Every row comes from one small tree of marks. The marks that hang from a mark follow it in brackets, in alphabetical order. Every link used is in the known rows. Which tree was each row made from?
(in the rows, 128 means zero)
Known rows
subaf(pevaba(kigup(gozo))): [119 138 119 153 127 123 125 132 138 140 119 163 123 146 137 128 173 107
 129 108  90 152 132 121 119 105 136 119 126 126 130 146 106 114 159 119
 136 131 127 130 145 125]
dokob(gozo(kigup tovi)): [130 126 115 149 122 122 106 128 129 137 125 161 125 149 131 134 164 150
 133  95  97 139 146 124 146 107 162 121 124 119 155 147 110 138 161 118
 129 120 126 123 159 124]
dupomun(kigup(subaf)): [112 155 116 123 126 123 126 124 136 133 120 162 128 154 144 138 155 107
 104 111  98 167 145 120 133 100 129 128 135 142 141 134 106 116 146 120
 129 140 128 132 137 120]
kigup(dupomun gozo(tovi) pevaba subaf): [ 96 155 123 154 117 103 132 140 150 110 119 156 108 151 145 129 167  97
  91 102  86 179 130 128 143 116 121 101 116 138 154 135 108  83 161 122
 142 151 134 117 162 131]
gozo(dokob(pevaba) kigup(dobi subaf) tovi): [118 140 116 163 123 123 122 128 146 122 121 155 122 153 121 140 182 136
 150  97  88 170 140 122 152 113 141 110 120 120 153 139 115 142 156 125
 134 131 107 114 157 113]
dobi(kigup(dupomun pevaba)): [103 128 117 127 121 113 123 137 144 129 113 162 125 150 149 134 134  96
 103 111 101 156 137 126 131 108 121 113 123 124 151 139 110  99 148 118
 133 137 140 121 133 123]
kigup(dobi dupomun subaf(gozo pevaba(tovi))): [115 127 117 160 127 108 128 140 152 127 126 159 113 149 148 127 252  76
 111 117  78 202 134 115 131 104 110 117 119 110 137 132 108 102 149 120
 139 135 129 140 150 114]
kigup(pevaba subaf(gozo)): [105 149 123 150 123 117 128 132 146 129 125 164 116 149 149 135 198 110
 100 111  85 175 137 121 128 109 122 109 126 128 137 139 108 101 149 113
 131 141 132 135 148 131]
kigup(dobi gozo(dokob tovi) pevaba): [101 147 125 156 116 119 129 136 144 116 115 155 118 153 140 137 158 117
 129  97  79 164 137 129 153 122 123  99 123 123 157 138 110 115 163 122
 137 142 124 114 134 125]
pevaba(kigup(dupomun gozo(dokob tovi) subaf)): [112 165 113 165 123 114 130 142 150 124 118 152 118 152 125 129 172 109
 139  98  84 167 129 118 146 113 134 107 121 131 153 136 108 107 164 127
 151 141 124 108 172 119]
pevaba(kigup(gozo subaf) tovi): [112 157 110 150 131 114 126 133 144 136 128 162 118 146 129 123 165 109
 126 107  85 162 126 115 129 117 147 105 122 125 145 140 108  92 159 126
 136 137 134 131 152 119]
gozo(dokob(nuvo) tovi): [120 130 112 139 124 142 115 133 125 129 117 155 122 149 125 139 135 145
 144  96  89 122 153 125 135 108 132 111 128 118 148 150 110 145 164 119
 142 119 123 108 137 111]
nuvo(dokob(pevaba(kigup tovi))): [133 133 108 136 126 129 115 127 128 143 128 165 121 146 136 124 122 127
 143 101  92 114 139 116 113 115 176 114 122 138 142 150 115 122 160 128
 137 109 124 131 156 124]
dobi(kigup(dupomun pevaba(tovi) subaf(gozo))): [101 137 115 154 126 108 122 142 156 127 130 162 120 147 149 127 201  80
  94 113  88 185 128 119 132 111 112  99 118 121 154 135 109  90 150 120
 139 146 142 134 151 121]
pevaba(kigup(dobi)): [123 135 111 125 129 120 125 130 136 140 114 163 124 151 133 134 144 115
 150 115  92 155 143 114 133 111 144 124 129 112 144 139 111 110 149 121
 128 117 126 121 124 113]
gozo(tovi): [116 133 116 122 122 120 113 131 125 131 121 163 125 151 132 138 145 133
 131 102  95 140 155 126 136 111 144 117 127 124 142 143 109 126 158 119
 136 124 126 122 137 115]
dokob(nuvo pevaba): [128 113 110 135 126 146 120 125 126 132 111 162 112 144 143 136 107 139
 117 104  99 124 149 119 113 107 140 121 124 129 138 153 111 131 156 119
 129 109 129 119 135 122]
gozo(dokob): [118 139 116 131 123 128 122 130 131 138 114 160 131 152 135 138 148 135
 141 102  90 136 149 122 130 108 134 122 132 118 139 144 109 133 152 118
 135 126 125 122 135 117]
kigup(dobi dupomun gozo(tovi) subaf(pevaba)): [103 141 122 158 120 103 134 139 150 113 117 154 110 154 144 130 208  87
 103 108  84 197 133 124 148 107 108 114 115 119 138 131 107  96 155 123
 142 148 121 122 147 118]
dobi(kigup(dupomun gozo(tovi) pevaba)): [ 97 136 120 144 118 111 122 143 148 119 115 158 119 150 147 132 135  99
  98 102  98 163 132 129 145 115 119 102 116 132 157 139 108  96 161 122
 141 150 136 116 143 127]
pevaba(kigup(dupomun) tovi): [129 131 108 132 131 116 117 138 135 138 123 163 121 146 131 124 153 102
 145 109  89 145 135 115 124 112 153 122 123 123 154 141 110 105 159 126
 140 112 137 124 157 113]
kigup(pevaba subaf(gozo(dokob tovi))): [103 155 125 165 119 120 123 137 146 123 129 158 122 152 138 139 212 120
 123  99  79 171 140 127 141 113 123  98 126 129 150 139 109 121 160 116
 144 144 123 124 157 128]
gozo(dokob(nuvo pevaba(kigup(dupomun))) tovi): [137 122 107 159 126 143 119 137 135 127 113 153 113 146 127 134 125 128
 154  95  92 122 142 117 128 110 147 117 119 135 161 151 112 140 170 127
 150 106 122  97 166 116]
tovi(gozo): [121 137 116 114 121 129 119 127 125 137 116 165 124 151 146 139 153 130
 126 106  93 140 149 121 135 105 154 118 128 122 133 143 108 110 155 123
 123 120 134 126 140 116]
dupomun(kigup(gozo subaf(pevaba))): [106 156 124 149 125 122 130 126 144 131 120 160 125 152 149 134 189  91
  89 108  93 180 133 123 129  96 111 124 130 148 132 136 103 115 151 118
 134 153 125 138 142 127]
dupomun(kigup(gozo(tovi) subaf(pevaba))): [106 156 124 151 122 120 124 129 142 124 126 159 124 153 142 135 195  94
  95 102  91 177 137 129 140  98 117 117 127 151 137 135 103 123 160 120
 141 153 120 132 149 124]
dupomun(kigup(pevaba(tovi(gozo(dokob))) subaf)): [109 164 121 137 123 130 121 126 142 126 131 158 130 153 148 138 191  97
 113 100  75 165 131 124 148 107 140 100 131 146 161 134 107 111 162 130
 131 141 136 130 156 120]
nuvo(dokob(gozo(tovi) pevaba)): [130 124 114 145 116 132 114 125 123 133 124 162 118 151 150 130 118 152
 109  90 102 115 154 123 130 111 171 120 120 141 142 152 114 135 161 123
 133 116 122 122 156 135]
tovi(gozo(kigup(dobi)) pevaba): [126 131 120 117 117 135 118 124 133 133 117 164 118 155 138 145 181 131
 150 109  92 153 138 118 151 104 165 109 123 107 137 142 112 115 160 129
 109 117 123 125 157 107]
dokob(gozo(kigup) nuvo): [135 118 109 150 126 139 113 125 128 141 115 160 115 145 136 132 139 152
 125 102  97 125 141 117 129 101 149 123 127 115 149 153 109 137 157 114
 123 111 134 122 149 124]
dokob(gozo(tovi) nuvo pevaba): [134 106 110 151 124 147 114 125 124 128 120 158 110 144 144 134 114 152
 109  93 101 119 153 122 129 109 154 117 119 132 153 157 110 139 164 122
 130 106 131 112 145 127]
nuvo(dokob(gozo pevaba(tovi))): [133 121 110 143 121 132 114 124 126 140 129 163 118 147 153 122 124 141
 108  94  96 114 146 119 119 113 172 117 120 136 143 154 114 125 157 126
 128 112 131 133 155 133]

Which tree is each row?
[110 144 119 149 119 124 126 135 138 123 112 155 122 154 135 137 156 128
 139  98  85 161 144 123 151 117 126 110 125 116 148 139 110 124 161 124
 138 139 119 113 131 115]	kigup(dobi gozo(dokob tovi))
[ 98 146 118 163 122 116 134 138 156 129 114 153 128 152 144 130 192  91
 103 106  92 182 127 124 135 100  91 111 121 118 134 138 106 109 150 120
 146 159 127 122 146 118]	dobi(kigup(dupomun gozo(dokob) subaf(pevaba)))
[117 148 108 136 133 114 120 131 137 140 132 163 124 147 124 126 169 111
 137 110  86 156 134 116 130 113 150 110 126 119 147 140 109 101 154 125
 134 126 132 130 148 112]	pevaba(kigup(subaf) tovi)
[117 134 120 143 121 110 119 136 143 126 114 162 117 149 140 133 161 111
 126 107  90 156 132 124 131 108 142 121 123 128 155 140 111 111 156 116
 131 127 133 124 163 126]	gozo(kigup(dupomun pevaba))
[124 129 121 128 119 129 108 129 127 133 127 163 121 153 122 143 167 142
 149 100  99 135 144 127 142 107 162 108 123 119 142 147 112 137 167 124
 126 121 117 123 169 113]	gozo(kigup tovi(pevaba))
[124 127 114 134 123 111 123 134 142 130 106 160 118 152 137 134 166 114
 141 113  93 168 139 116 140 106 135 130 124 111 148 135 112 115 149 119
 128 122 125 122 146 112]	gozo(kigup(dobi dupomun))
[115 144 117 148 120 122 131 139 141 129 106 156 120 151 145 132 149 117
 124 100  89 152 137 119 131 109 122 122 125 127 142 141 108 114 156 121
 142 135 132 116 153 123]	kigup(dupomun gozo(dokob))
[106 143 117 131 122 104 131 135 148 114 122 159 111 151 154 131 192  82
 107 112  74 190 129 119 152 115 136  99 116 119 157 130 111  68 155 131
 127 133 140 126 151 115]	kigup(dobi dupomun pevaba(tovi(gozo)) subaf)
[112 133 116 164 124 131 126 142 144 119 116 153 107 144 143 126 141 104
 115  98  76 141 126 122 127 115 119 100 119 128 162 146 108 106 168 123
 145 129 142 114 154 125]	kigup(dupomun gozo(dokob(nuvo)) pevaba(tovi))
[119 133 118 154 124 138 118 130 137 130 115 157 119 147 128 138 147 138
 143 100  83 128 134 125 130 106 132 108 128 119 157 150 111 140 161 114
 133 122 127 116 150 121]	gozo(dokob(nuvo) kigup(pevaba))
[121 143 119 164 117 114 113 126 135 134 133 159 122 153 135 127 207 138
 117  96  90 145 139 127 143  97 154 115 121 125 137 146 111 135 159 118
 138 137 115 134 171 130]	nuvo(dokob(gozo(kigup(subaf(pevaba)) tovi)))
[115 151 122 146 119 129 116 129 138 128 131 157 125 156 115 144 193 143
 152  96  90 152 137 127 150 107 147  99 123 117 144 143 112 139 166 126
 131 135 112 117 177 110]	gozo(dokob kigup(subaf) tovi(pevaba))
[137 101 106 151 128 146 113 124 125 135 125 161 110 140 147 126 117 141
 105  96  96 119 144 117 117 111 156 116 119 128 154 158 110 129 162 124
 126 103 140 123 143 125]	dokob(gozo nuvo pevaba(tovi))
[129 108 107 137 130 142 114 126 126 132 123 162 113 141 137 130 116 131
 121 102  93 123 145 119 113 112 147 113 121 127 146 154 112 130 161 123
 131 106 133 123 138 117]	dokob(nuvo pevaba(tovi))
[128 128 118 154 129 128 119 134 137 147 125 166 126 146 139 132 213 106
 140 112  89 152 139 116 115  99 139 126 129 123 128 145 107 130 155 114
 139 120 124 137 150 124]	subaf(gozo pevaba(kigup))
[104 156 116 154 121 112 143 138 154 120 105 152 114 155 145 132 173 102
 118 108  83 190 131 116 146 112 106 116 123 115 144 131 108  94 149 124
 137 147 127 116 143 117]	kigup(dobi dupomun gozo(dokob) subaf)
[129 139 108 142 128 123 123 131 142 129 127 161 114 146 141 127 173 100
 128 105  86 160 129 111 131 112 169 110 113 136 151 140 111  92 162 136
 134 115 137 121 180 115]	dokob(pevaba(kigup(dupomun subaf) tovi(gozo)))
[111 141 123 122 122 121 127 126 139 126 113 163 124 154 153 141 142  94
 110 113  92 169 141 123 139 108 128 125 133 143 156 132 108 114 148 119
 124 132 129 129 120 124]	dupomun(kigup(dobi pevaba))
[124 136 114 134 116 125 114 128 122 136 123 161 122 153 145 130 136 149
 116  94  97 118 154 124 138 108 164 119 127 130 140 148 111 127 159 119
 135 122 125 125 149 130]	nuvo(dokob(gozo(tovi)))
[119 138 120 154 126 122 118 135 136 134 124 161 123 147 130 129 180 112
 137 101  89 151 136 126 132 109 142 114 122 130 137 145 107 121 167 121
 144 130 121 124 151 124]	subaf(pevaba(kigup(gozo(tovi))))
[120 150 116 143 124 132 126 131 143 141 129 165 116 151 134 136 200 115
 134 113  93 161 135 114 125 106 148 109 126 123 130 143 108 108 156 123
 127 127 125 131 167 118]	tovi(pevaba(kigup(subaf(gozo))))
[120 145 107 137 131 107 123 136 143 134 127 161 120 147 129 124 173  96
 132 111  86 163 131 114 128 113 146 115 121 123 151 136 110  91 155 127
 140 125 135 125 160 112]	pevaba(kigup(dupomun subaf) tovi)
[114 149 125 139 116 142 125 129 139 123 117 155 124 159 140 146 159 112
 135  99  93 161 141 123 154 108 132 109 129 138 151 137 108 136 166 131
 130 140 116 116 146 115]	dupomun(kigup(dobi gozo(dokob tovi(pevaba))))
[110 130 116 157 120 136 119 133 141 129 116 157 130 150 136 138 124 135
 124  91 102 143 141 126 138 115 131 102 120 133 147 148 110 138 162 125
 139 140 122 111 140 121]	dobi(kigup(gozo(dokob(pevaba) tovi)))
[118 135 119 151 127 120 131 132 143 136 114 161 120 148 140 130 181 100
 136 113  87 169 132 118 130 108 129 121 125 117 133 141 108 107 154 121
 133 132 124 128 130 121]	subaf(pevaba(kigup(dobi gozo)))
[108 142 121 161 121 116 127 142 146 121 118 156 116 147 146 126 161  98
 117  97  77 157 126 125 133 119 125 102 120 131 159 141 108 100 164 124
 144 137 139 122 161 127]	kigup(dupomun gozo(dokob) pevaba(tovi))
[111 146 120 150 120 127 121 135 133 128 116 157 125 151 132 136 150 136
 136  93  87 143 145 126 141 115 135 109 126 127 144 144 108 129 164 122
 142 138 123 115 145 120]	kigup(gozo(dokob tovi))
[106 149 121 140 115 118 130 137 143 117 123 157 108 154 139 135 170 109
 105 102  94 169 135 124 143 110 135 103 115 130 138 138 108  92 164 129
 134 143 127 116 174 119]	kigup(dupomun gozo(tovi(pevaba)) subaf)
[106 133 114 138 120 114 120 141 143 126 112 159 123 150 141 131 133 108
 110 102 103 158 140 124 142 110 124 111 119 126 147 139 108 108 158 123
 142 144 133 116 140 117]	dobi(kigup(dupomun gozo(tovi)))
[104 125 115 127 126 117 113 132 138 135 129 165 131 146 140 131 140 106
 113 107  93 147 136 128 131 116 131  99 124 119 156 143 110 106 153 121
 130 134 141 131 124 118]	dobi(kigup(pevaba(tovi)))
[ 97 137 114 135 126 103 123 138 151 125 127 160 123 148 143 127 163  85
  94 111  91 175 128 124 137 114 118  99 118 120 159 135 109  84 150 123
 136 145 142 128 142 117]	dobi(kigup(dupomun pevaba(tovi) subaf))
[121 130 121 155 120 118 109 130 135 129 127 161 120 148 137 134 166 140
 121  94  92 143 138 130 147 112 159 109 122 128 163 147 110 128 164 117
 128 124 131 124 161 131]	dokob(gozo(kigup(pevaba) tovi))
[126 138 112 157 120 122 127 120 142 132 120 159 113 153 148 128 158 143
 113 102  96 152 137 114 139 108 158 120 120 124 142 144 115 121 147 122
 122 128 117 129 157 131]	nuvo(dokob(gozo(kigup(dobi subaf)) pevaba))
[ 94 152 123 154 118 100 137 139 155 105 114 154 105 153 149 132 176  91
  96 107  82 196 130 125 155 119 114 102 115 127 156 130 110  77 157 124
 138 151 130 115 147 126]	kigup(dobi dupomun gozo(tovi) pevaba subaf)
